What can hang from each mark
J705: J935
J101: J609
J609: J366 J935
J935: J609 J663
J71: J366
J436: J508 J663
J508: J436
J176: J508 J663
J366: J71
J663: J176 J935

Known rows, with every way that one mark hangs from another
J705{J935{J609{J366}}}: [-1.97  0.91  0.09  2.09 -2.85  1.82 -1.64  1.11 -1.63  0.07  1.12 -0.11
  0.68 -1.02  0.29  1.14 -2.26 -1.43  0.57  1.42 -0.83]
J508{J436{J663}}: [-0.22  1.66 -0.01 -0.07 -0.63  0.05 -3.70 -1.47 -0.48 -2.14 -0.49  1.35
 -0.04  1.21  2.36  0.14  4.01  0.50 -0.11 -1.51 -0.46]
J101{J609{J366 J935}}: [-0.09  2.92 -1.83  1.41 -4.52 -0.19 -2.23  1.92  1.74  0.70  1.62 -1.28
  1.46 -0.98  3.44  3.78  0.91  1.08  0.26  0.70  0.70]
J935{J609{J366{J71}} J663{J176{J508}}}: [ 1.56 -0.25 -1.19  1.23  0.70 -1.87  2.24  0.00  0.08  0.94  1.51 -1.16
  0.01 -0.60  0.73 -0.22 -2.09 -0.88 -0.41 -1.37  0.77]
J508{J436{J663{J176 J935{J609}}}}: [-0.24 -1.76  2.70 -0.29  1.44  0.99  1.44 -1.45 -0.38 -0.44 -2.52 -0.53
 -1.13  0.87 -2.94 -0.89 -0.26  1.11 -0.63 -1.00  0.40]
J436{J663}: [-0.09  2.33 -0.18 -0.27 -1.74  0.77 -3.13 -0.42 -2.42  0.15 -1.00  3.38
  0.67 -0.39  4.13  0.63  3.49 -1.05 -0.62 -1.47 -1.43]
J176{J508}: [-0.51  1.18 -1.51 -0.50 -1.42  1.19 -2.47 -0.08 -0.70 -0.48  2.06  3.10
  1.03 -0.83  3.39 -0.84  2.09 -0.77 -0.02  0.53 -1.30]
J609{J366 J935{J663{J176}}}: [-0.33  2.16 -1.87  0.00  0.66 -1.08 -0.10  1.76 -0.42  0.87 -1.79  0.08
 -0.20 -0.68  3.14  1.59 -1.72 -0.36 -0.74  0.72  0.28]
J176{J663{J935{J609}}}: [-0.14 -1.28  1.91 -1.61 -1.34  1.61  0.82  1.90 -0.68 -0.33 -0.89  2.48
  2.49 -0.32 -2.98  1.10  0.13  0.38  1.63  0.79 -0.46]
J705{J935{J609 J663}}: [-0.83 -0.31  0.25 -0.84  0.63  1.08 -0.83  1.59 -0.98 -2.07 -0.67  1.31
  3.24 -1.50  1.03  0.03 -1.30 -1.32  1.35  0.98 -1.13]
J71{J366}: [-1.40  2.29 -1.71 -0.28 -0.70  1.93 -3.04 -0.33 -0.78 -0.18 -0.29  3.06
  2.64 -0.36  4.08  1.12  0.84 -0.08  1.11  0.25 -1.67]
J935{J609{J366{J71}} J663{J176}}: [ 0.80  0.63 -0.74  1.88  1.04 -1.50  1.67 -0.11 -0.38  1.05 -1.11 -1.23
  0.59  0.01  1.38  1.11 -2.61 -0.90  0.08 -1.51  1.04]
J935{J663{J176{J508}}}: [-0.10  0.10 -1.34 -1.08  2.11 -0.11  0.72  0.88 -1.44 -0.44 -0.89  2.76
  0.44 -1.12  2.87 -1.29  0.50 -1.14 -0.74  0.25 -0.38]
J935{J609{J366{J71}} J663}: [ 0.98  0.88 -1.24  1.27 -0.71 -1.97 -1.12 -0.15  0.50  0.17  0.78 -1.02
  2.27  0.36  1.90  1.67 -0.62 -1.00  1.37 -1.90  0.18]
J705{J935}: [-1.95  1.67 -0.01 -0.26 -0.25  2.90 -1.68  0.45 -1.70 -0.25 -1.28  2.33
  1.51 -1.11  2.90 -0.40 -0.25 -1.89  0.49  2.60 -1.93]
J609{J366 J935{J663{J176{J508}}}}: [ 0.49  1.15 -2.33 -0.54  0.32 -1.42  0.36  1.73 -0.05  1.01  0.70  0.18
 -0.89 -1.27  2.79  0.25 -1.43 -0.31 -1.09  0.99  0.11]
J935{J609{J366{J71}} J663{J176{J508{J436}}}}: [ 1.30 -0.73 -0.97  1.27  2.03 -2.65  1.62 -1.01  2.04 -1.29  1.81 -3.13
 -0.85  1.03 -1.13 -0.24 -1.32  0.61 -0.07 -1.49  1.77]
J176{J508{J436}}: [-0.94  0.50 -1.25 -0.55 -0.15  0.46 -3.07 -1.08  1.32 -2.53  2.26  1.21
  0.31  0.69  1.56 -1.12  2.92  0.64  0.41  0.41 -0.30]
J935{J609{J366{J71}}}: [ 0.22  1.81 -0.97  2.42 -2.49 -0.23 -1.24 -0.97  0.32  1.04  1.94 -0.83
  1.13  0.30  1.88  1.65 -0.91 -0.67  0.97 -1.36  0.02]
J663{J176}: [-1.50  1.76 -0.58  0.57  0.74  2.10 -0.11 -0.01 -2.07  0.38 -2.07  2.88
  0.18 -0.69  3.25 -0.29 -0.06 -0.97 -0.67  0.82 -0.45]
J436{J508 J663{J176 J935{J609{J366}}}}: [-0.97 -0.36  2.12  2.18 -2.56  0.85  0.18  1.48 -3.21  2.86 -2.45 -1.58
 -2.12 -0.55 -2.22 -0.09  0.86  0.07 -1.43 -1.81  0.70]
J935{J609 J663}: [-0.28 -0.23 -0.55 -0.46 -0.16 -0.25 -1.94  1.06 -0.51 -2.20  0.16  2.04
  3.45 -0.57  2.10  0.60  0.63 -0.37  1.35 -1.28 -0.42]

Rows
[-0.97  0.74  1.51 -0.93 -1.82  1.34 -2.86  0.57 -2.39  1.84 -2.96  0.95
  0.14 -0.54  1.07 -1.07  4.77 -0.49 -0.40 -1.12 -1.24] | J436{J508 J663{J935}}
[-1.20 -2.25  0.77  1.48  0.49  0.38  1.73 -0.80  1.09  0.28  0.96 -2.20
 -2.37  0.92 -4.32 -1.06 -1.89  0.92 -0.08  0.92  1.18] | J663{J176{J508{J436}} J935{J609{J366}}}
[-0.36 -0.54 -1.15 -1.09  3.36 -0.96  0.04 -0.27  0.60 -2.69 -0.68  0.78
 -0.21  0.47  0.88 -1.73  1.24  0.50 -0.37  0.12  0.56] | J935{J663{J176{J508{J436}}}}
[ 1.07 -0.22  1.34  0.25 -2.02  0.00  1.64  0.53  0.25  2.19 -0.18 -0.62
  1.04  0.80 -3.16  2.25 -1.42 -0.35  1.80  0.18  0.16] | J176{J663{J935{J609{J366{J71}}}}}
[ 0.43  1.75 -1.73  0.82 -1.08 -1.47  0.75  2.81  1.12  0.78 -1.26 -1.50
  0.98 -1.25  2.74  3.23 -0.61  0.76 -0.47  0.32  1.44] | J101{J609{J366 J935{J663{J176}}}}
[ 0.11 -2.25  1.12 -0.26 -2.22 -0.71  0.26  1.13  1.37 -1.42  2.41 -0.90
 -0.50  1.37 -5.84  0.94  0.56  1.59  1.30  0.86  0.92] | J176{J508{J436} J663{J935{J609{J366}}}}
[-1.12 -0.82  0.53 -0.92  1.54  2.33  2.00 -0.45 -1.09  2.24 -1.50  2.17
 -0.64 -0.72  0.07 -2.18 -0.81 -1.15 -0.61  2.04 -1.06] | J663{J176{J508} J935}
[-0.01  1.64 -1.12 -2.01  2.27  0.02  0.51  1.48  0.01 -0.33 -2.34  1.41
  1.22 -1.39  3.88  0.14 -1.14  0.03 -0.65  0.94 -0.15] | J609{J935{J663{J176}}}
[-0.80 -0.76  0.73 -0.29  2.60  1.55  2.10  1.67 -1.97 -1.39 -2.52  1.05
  1.57 -1.85  0.48 -1.03 -3.25 -1.43  0.15  1.47 -0.43] | J705{J935{J609 J663{J176}}}
[ 0.12 -1.92 -0.37 -0.42  2.73 -0.93  0.89  0.17  0.98 -3.69  1.02 -0.22
  0.38 -0.11 -1.07 -1.57 -0.29  1.56 -0.06 -0.76  1.16] | J935{J609 J663{J176{J508{J436}}}}
[ 1.90 -1.17  1.14  0.52 -1.00 -1.60  0.02 -2.70  1.92  1.22  2.42 -3.32
 -1.82  1.67 -3.14 -0.13  0.56  0.75  0.09 -1.85  0.05] | J176{J508{J436{J663{J935{J609{J366{J71}}}}}}}
[-0.22 -1.52  0.93 -2.45  0.38  0.44 -0.02  0.44  1.17 -1.56  0.14  1.32
  0.25  1.28 -3.48 -0.37  2.40  1.12  1.29  1.87 -0.21] | J176{J508{J436} J663{J935}}
[ 1.06 -0.52  1.90  1.74  1.00 -0.84  2.23 -2.61  0.70  2.09 -1.79 -3.57
 -2.54  1.86 -3.23  0.37 -1.61  0.32 -0.50 -1.66  0.95] | J508{J436{J663{J176 J935{J609{J366{J71}}}}}}
[-0.64 -0.10  1.61 -1.33  0.52  0.48 -1.97 -1.97  0.13 -0.27 -2.38  0.53
 -0.31  1.48 -0.46 -0.25  2.97  0.12  0.29 -0.30 -0.88] | J508{J436{J663{J935}}}
[-1.36 -1.49  0.58 -1.00  2.97  1.47  1.55 -1.50  0.99 -0.05 -1.27  0.15
 -1.48  0.67 -1.89 -2.42 -0.11  0.55 -0.28  2.02  0.12] | J663{J176{J508{J436}} J935}
[ 0.58  1.19 -0.20 -0.32 -0.13  0.78  0.14 -0.20 -2.84  0.76 -0.41  3.09
 -1.60 -1.32  2.90 -1.29  1.84 -0.95 -2.34 -0.76 -0.91] | J436{J663{J176{J508}}}
[ 0.79 -1.86  1.91 -0.97  0.25  1.49  2.58 -0.37 -1.76  1.60 -0.36  1.60
 -1.27 -1.37 -1.59 -1.79 -0.51 -0.39 -1.63 -0.58 -0.66] | J436{J663{J176{J508} J935{J609}}}
[ 0.57  0.73 -0.43 -0.82 -0.74 -0.47 -3.24 -1.36 -0.02 -2.16  1.77  1.46
 -0.85  0.56  1.71 -0.98  4.48  0.74 -0.93 -1.30 -0.59] | J176{J508{J436{J663}}}
[ 0.24  0.60 -2.09 -0.49  1.55 -2.19 -0.06  0.73  1.91 -1.38  1.07 -1.80
 -1.66  0.21  0.77  0.02 -0.60  1.27 -0.74  0.99  1.18] | J609{J366 J935{J663{J176{J508{J436}}}}}
[-0.50 -1.06  2.09  1.76 -0.19 -0.17  0.91 -1.08 -0.59  0.79 -1.90 -1.82
 -2.50  1.39 -3.51  0.42 -0.85  0.71 -0.72 -1.03  0.99] | J508{J436{J663{J176 J935{J609{J366}}}}}
[ 1.75  1.37 -2.03 -0.53  2.63 -2.87  1.10 -0.78  3.34 -0.14  1.01 -3.42
 -1.51  0.67  1.26 -0.02 -1.37  1.21 -0.50  0.25  1.27] | J609{J366{J71} J935{J663{J176{J508{J436}}}}}
[ 0.67 -1.06  0.48  1.30  0.22  0.62  3.58 -1.26  0.55  3.53  0.87 -1.81
 -1.31 -0.24 -1.92 -0.67 -3.46 -0.67 -0.26  0.51  0.02] | J663{J176{J508} J935{J609{J366{J71}}}}
[ 0.40 -1.65  1.08  0.59 -2.22 -0.92 -1.31 -1.11  0.64 -0.09  2.17 -1.76
 -1.84  1.35 -3.63 -0.07  1.36  0.94 -0.05 -1.17  0.12] | J176{J508{J436{J663{J935{J609{J366}}}}}}
[-0.57 -2.10  0.65 -0.94  3.40  0.45  1.95  0.76  0.53 -3.57  0.23 -0.88
  0.12 -0.92 -2.03 -2.24 -2.03  0.33 -0.08  1.48  0.38] | J705{J935{J609 J663{J176{J508{J436}}}}}
[ 0.40 -1.59  0.79 -0.35 -3.36  0.13  0.82  2.17 -0.80  0.87  2.07  1.08
  0.18 -0.35 -4.13  1.24 -0.27  0.05  1.04  0.97 -0.17] | J176{J508 J663{J935{J609{J366}}}}
[ 2.05  1.86 -2.15 -0.53  1.49 -2.14  1.73  0.29  1.27  2.04  0.77 -1.54
 -0.76 -0.97  3.04  0.01 -2.11 -0.42 -1.03  0.39  0.22] | J609{J366{J71} J935{J663{J176{J508}}}}
[-0.07  0.12  0.46  1.37 -1.48  0.38  0.40 -1.47  0.84  2.78  0.29 -1.58
  0.97  0.74 -0.83  1.04 -1.96 -0.88  1.48 -0.17 -0.27] | J663{J935{J609{J366{J71}}}}
[ 1.57 -1.64  1.16 -0.31 -1.09 -1.20  1.46 -0.43  2.53 -0.18  2.44 -2.51
 -0.30  1.74 -5.55  0.75 -0.21  1.44  1.61  0.29  0.88] | J176{J508{J436} J663{J935{J609{J366{J71}}}}}
[ 0.72 -2.15  1.76 -1.35 -0.45  0.25 -0.80 -1.55  1.06 -1.51  1.86 -0.30
 -0.43  0.60 -2.78 -1.43  2.03  1.11  0.05 -0.93 -0.51] | J176{J508{J436{J663{J935{J609}}}}}
